Every row comes from one small tree of marks. The marks that hang from a mark follow it in brackets, in the order of their numbers. Every link used is in the known rows. Which tree was each row made from?
Known rows
K_19[K_245 K_767 K_850[K_675]]: [ 20.6  13.8 -47.0   1.9 -56.8  -2.9   5.2  10.5  20.5  23.8 -30.1  29.1
  15.1 -13.4  -7.0 -40.5 -58.9 -51.0   8.5  11.5 -16.0  -4.8]
K_767[K_19[K_850[K_675]] K_223]: [ 28.7   4.2 -31.5 -13.5 -34.1  10.4 -38.8  14.3 -16.7  59.4 -25.4   3.2
   4.2  11.8  10.2 -20.4  -1.3 -27.2 -11.0   7.3  -9.7  -9.8]
K_850[K_767[K_223 K_367]]: [ 39.6  -1.9 -25.3 -34.4 -51.1  44.2 -28.0  13.1 -21.2  35.6 -10.8   4.1
   2.3  26.0   9.2 -27.4  26.8   3.1  -6.2 -16.3 -12.6  22.3]
K_19[K_767 K_850[K_675]]: [ 14.3  18.2 -25.9  -8.9 -59.0  19.1  14.3  17.8   2.5  23.5 -41.0  23.2
  14.3 -12.4  -4.2 -50.1 -43.6 -38.5  -0.8   5.7  -8.6   2.9]
K_367[K_767[K_19[K_245 K_850[K_675]] K_223]]: [ 34.3   5.5 -50.0 -11.8 -33.7 -12.7 -41.8  17.5  -0.1  51.9 -13.2  36.6
  -3.5  10.0   0.8 -27.8 -21.3 -50.7   3.7   4.4  -1.6 -16.2]
K_675[K_367]: [ 31.5   0.9 -16.8 -13.0 -22.1  14.6  -7.9  22.8  -5.7  23.3 -48.4  38.8
   4.9 -17.5   9.2 -22.1  -6.2 -21.4   4.5   5.5  -4.9  17.0]
K_19[K_245 K_767[K_223 K_367] K_850[K_675]]: [ 28.8   0.5 -33.5  -7.8 -78.0  -0.4 -24.7   5.3  21.0  26.8 -18.0  15.3
   6.7  18.7  -2.9 -27.0 -10.8 -34.7   9.9   0.6 -30.2  -3.8]
K_245[K_19[K_767[K_223 K_367] K_850[K_675]]]: [ 22.9  -8.4 -21.4 -30.0 -86.4  38.6  -4.8  21.4   5.5  25.4 -36.9   6.6
   3.5   9.9  -2.9 -26.0  28.5 -17.5   4.7   8.9 -35.5  -0.9]
K_850[K_19[K_767] K_675]: [ 31.0  15.0 -32.2  -5.5 -55.7  44.0  38.3  27.2   3.1  38.2 -42.8  18.9
   0.3 -21.0  -3.9 -43.3 -44.8 -37.7 -10.8  19.3  -3.6   8.4]
K_767[K_19[K_245 K_850[K_675]] K_223 K_367]: [ 33.7 -12.7 -40.3  -6.3 -61.5 -15.7 -62.2   6.4  -2.7  60.2 -14.7   3.3
   0.6  34.9   7.6  -2.6  16.4 -32.6 -10.5  -6.3 -20.4 -10.8]
K_675[K_367[K_767[K_223]]]: [ 41.4   3.1 -15.5 -24.4 -18.6  16.7 -21.3  26.9  -0.6  22.0 -32.2  54.3
  -7.3  -6.8   7.1 -29.1   2.6 -23.7  21.1   4.0  -3.7  11.7]
K_850[K_19[K_245] K_675[K_367 K_767]]: [ 46.6  -0.1 -40.6   4.9 -43.0  25.1  33.2  24.4   4.8  26.8 -32.3  46.1
   5.8 -28.4  -0.4 -13.0 -17.6 -49.8  -2.8  44.3 -34.1  10.6]
K_767[K_19[K_245 K_850] K_223 K_367]: [ 35.9 -11.5 -32.9 -15.0 -55.6 -20.3 -80.1   4.4  -1.3  60.9 -15.2   4.0
  -1.1  47.9  11.7  -3.8  26.6 -30.3  -8.2 -29.0 -25.4  -6.3]
K_367[K_767[K_19[K_245 K_850] K_223]]: [ 38.1   6.7 -44.6 -18.7 -28.7 -17.0 -57.4  15.2   1.8  53.0 -12.9  38.7
  -5.8  20.9   3.2 -27.7 -13.1 -49.0   6.0 -16.0  -7.8 -13.0]
K_850[K_19 K_675]: [ 35.0  10.2 -38.4  -2.7 -44.2  36.1  21.8  33.8 -14.8  45.8 -45.5   4.7
  -2.8 -28.0   3.0 -30.6 -40.1 -39.7 -29.9  34.6   8.4   9.6]
K_223[K_767[K_19[K_245]]]: [ 29.4  -3.0 -35.6 -22.6 -33.7  -2.7 -12.6  -2.9 -30.6  52.9 -31.4  26.1
  12.0  12.7  -2.2 -28.2  -3.2 -37.1 -21.3  -9.4   5.6  -4.4]
K_850[K_19[K_767[K_223]]]: [ 41.6  16.0 -18.6 -21.6 -43.1  45.3   2.7  20.2   7.0  42.0 -30.3  11.1
  -7.3   3.7   2.7 -39.0 -17.1 -24.1   0.6  -2.1 -21.0   9.5]
K_367[K_767[K_19]]: [ 27.3  10.4 -31.7 -17.3 -24.1   1.2 -23.0  26.3 -20.3  51.9 -34.2  50.8
  -6.0   9.4   2.1 -37.0 -14.4 -35.7  -5.8 -28.4  16.6   4.1]
K_223[K_767[K_19[K_245] K_367]]: [ 29.3 -15.7 -27.3 -24.4 -58.8  -9.2 -25.8  -4.9 -31.5  52.6 -29.9  22.3
   7.5  35.1  -2.1 -21.5  24.9 -32.9 -26.8 -26.6  -0.2   0.5]
K_223[K_767[K_19[K_245 K_850[K_675]] K_367]]: [ 22.9 -14.8 -35.8 -20.9 -77.1 -16.8 -21.3  -3.4 -28.0  50.7 -29.5  13.8
  15.3  27.7  -3.7 -26.5  11.6 -48.2 -33.8  -5.1  -0.2  -9.5]

Write each row's tree
[ 22.3  15.4 -38.5  -9.7 -51.1  -7.4 -13.2   8.2  22.5  25.1 -28.4  30.1
  11.5   0.7  -4.6 -41.5 -46.4 -47.8  10.8 -13.9 -23.5  -1.2] : K_19[K_245 K_767 K_850]
[ 16.0   5.4 -27.4 -30.2 -62.1  30.4   4.8  25.4   7.1  23.1 -48.5  19.5
   8.7  -6.9  -5.1 -38.8  -2.4 -30.1   5.6  -4.9 -27.9   1.2] : K_245[K_19[K_767 K_850]]
[ 28.3   0.4 -27.5  -5.9 -62.2  -0.4 -13.7   9.3  14.7  27.3 -29.0  36.5
   2.1  18.2  -4.4 -27.4 -13.4 -26.0   8.1 -30.8 -17.0  12.7] : K_19[K_245 K_767[K_367]]
[ 33.1   3.3 -36.7  -8.2 -49.5   4.1  -8.9   6.5  36.2  17.8 -22.2  36.4
  11.6 -10.2  -1.5 -27.1 -25.0 -39.6  32.2  23.8 -35.5  -7.5] : K_19[K_245 K_767[K_223] K_850[K_675[K_367]]]
[ 26.9   8.7 -49.2 -13.3 -35.1 -27.9 -40.9  20.2   0.1  50.3 -25.1  46.7
  -0.5  11.6   0.6 -34.3 -30.0 -60.0  -3.3 -22.5   4.0  -9.2] : K_367[K_767[K_19[K_245 K_850]]]
[ 31.8 -10.8 -44.1 -39.8 -55.0  50.3   3.7  25.2   1.0  21.6 -30.7   9.5
  12.4 -20.0   2.5 -22.1  23.4 -18.8   9.1  42.1 -29.9  -0.5] : K_245[K_19[K_850[K_675[K_367] K_767[K_223]]]]
[ 27.3   0.3 -28.3 -22.2 -54.5  45.4   5.1  27.1 -20.6  25.2 -35.1  14.1
   8.7 -10.6   0.2 -20.0  21.8 -24.4  -7.0  38.0 -39.6   0.9] : K_245[K_19[K_850[K_675[K_767[K_223]]]]]
[ 37.0  -7.7 -44.6  -6.8 -30.1 -12.6 -44.5   6.9  10.1  51.5 -20.1  24.0
   6.8   4.8   8.6  -5.0   0.5 -38.1  10.0  18.5 -23.4 -15.8] : K_767[K_19[K_245 K_850[K_675[K_367]]] K_223]
[ 23.5   1.5 -54.9   2.0 -38.2 -19.5 -28.3  13.2  -4.2  56.0 -29.1  19.0
   9.9  -1.0   2.5 -18.3 -34.1 -51.1 -13.4   4.8  -3.8 -12.0] : K_767[K_19[K_245 K_850[K_675]]]
[ 27.2 -10.7 -39.3 -21.7 -49.4 -12.5  -6.2  -2.1 -14.5  41.3 -34.6  32.4
  20.4  -0.9  -4.0 -27.9  -3.0 -54.5 -12.9  18.4  -4.9 -13.6] : K_223[K_767[K_19[K_245 K_850[K_675[K_367]]]]]
[ 33.2   1.5 -26.8 -35.6 -63.7  27.5 -39.9  13.9 -13.3  33.8 -14.0  -4.9
   7.4  27.2   9.8 -33.5  16.9 -16.7 -11.5 -15.1 -18.9  12.9] : K_19[K_850[K_767[K_223 K_367]]]
[ 21.5  -7.7 -17.6 -28.1 -71.7  37.4   4.8  25.0  -0.8  24.7 -48.9  23.9
   1.1   9.3  -4.9 -26.4  27.7  -9.1   3.0 -20.8 -22.8  13.4] : K_245[K_19[K_767[K_367]]]
[ 24.7  -6.5 -25.1 -30.0 -60.2  40.6   8.7  21.8  17.0  16.0 -41.5  25.6
   8.1 -15.4  -2.3 -26.7  15.7 -22.6  23.8  30.2 -39.8  -5.0] : K_245[K_19[K_767[K_223] K_850[K_675[K_367]]]]
[ 44.4  -4.4 -63.4 -11.0 -76.2  33.1  13.8  20.5   0.4  44.3 -17.7   1.7
   3.2  -3.3  -0.6 -24.4 -17.8 -38.7 -24.4  19.6  -4.9  11.3] : K_850[K_19[K_245] K_675 K_767[K_367]]
[ 27.7   8.7 -16.2 -18.1 -50.4  24.2  -0.7  13.5  18.2  17.2 -32.1  31.0
  10.8  -8.2   1.8 -37.9 -12.3 -26.4  24.9  19.3 -27.9   0.3] : K_19[K_767[K_223] K_850[K_675[K_367]]]
[ 42.6   4.6 -21.8 -13.8 -47.6  48.2  26.6  21.3  18.8  30.6 -36.7  28.0
  -1.8 -19.0   2.7 -29.7 -10.8 -26.3  15.2  33.6 -22.9   5.7] : K_850[K_19[K_767[K_223]] K_675[K_367]]
[ 41.1   5.6 -11.6 -22.4 -67.5  39.2 -10.1  19.9   4.7  42.6 -30.3   6.2
 -10.0  23.6   4.5 -31.0   8.8 -20.0  -5.0 -18.0 -23.5  14.2] : K_850[K_19[K_767[K_223 K_367]]]
[ 16.1   8.7 -10.7 -19.8 -79.6   5.6 -18.0  15.3   3.8  25.6 -38.1  19.3
   7.7  24.3  -0.2 -44.6  -5.3 -31.1  -3.3 -36.2 -20.3  11.5] : K_19[K_767[K_367] K_850]
[ 20.4  -8.1 -26.5 -18.3 -82.4  31.5   8.9  30.2 -23.2  23.5 -45.4  16.6
  10.3  -1.3  -2.8 -19.1  29.3 -29.5 -19.4  18.2 -34.3   8.3] : K_245[K_19[K_850[K_675[K_767[K_367]]]]]
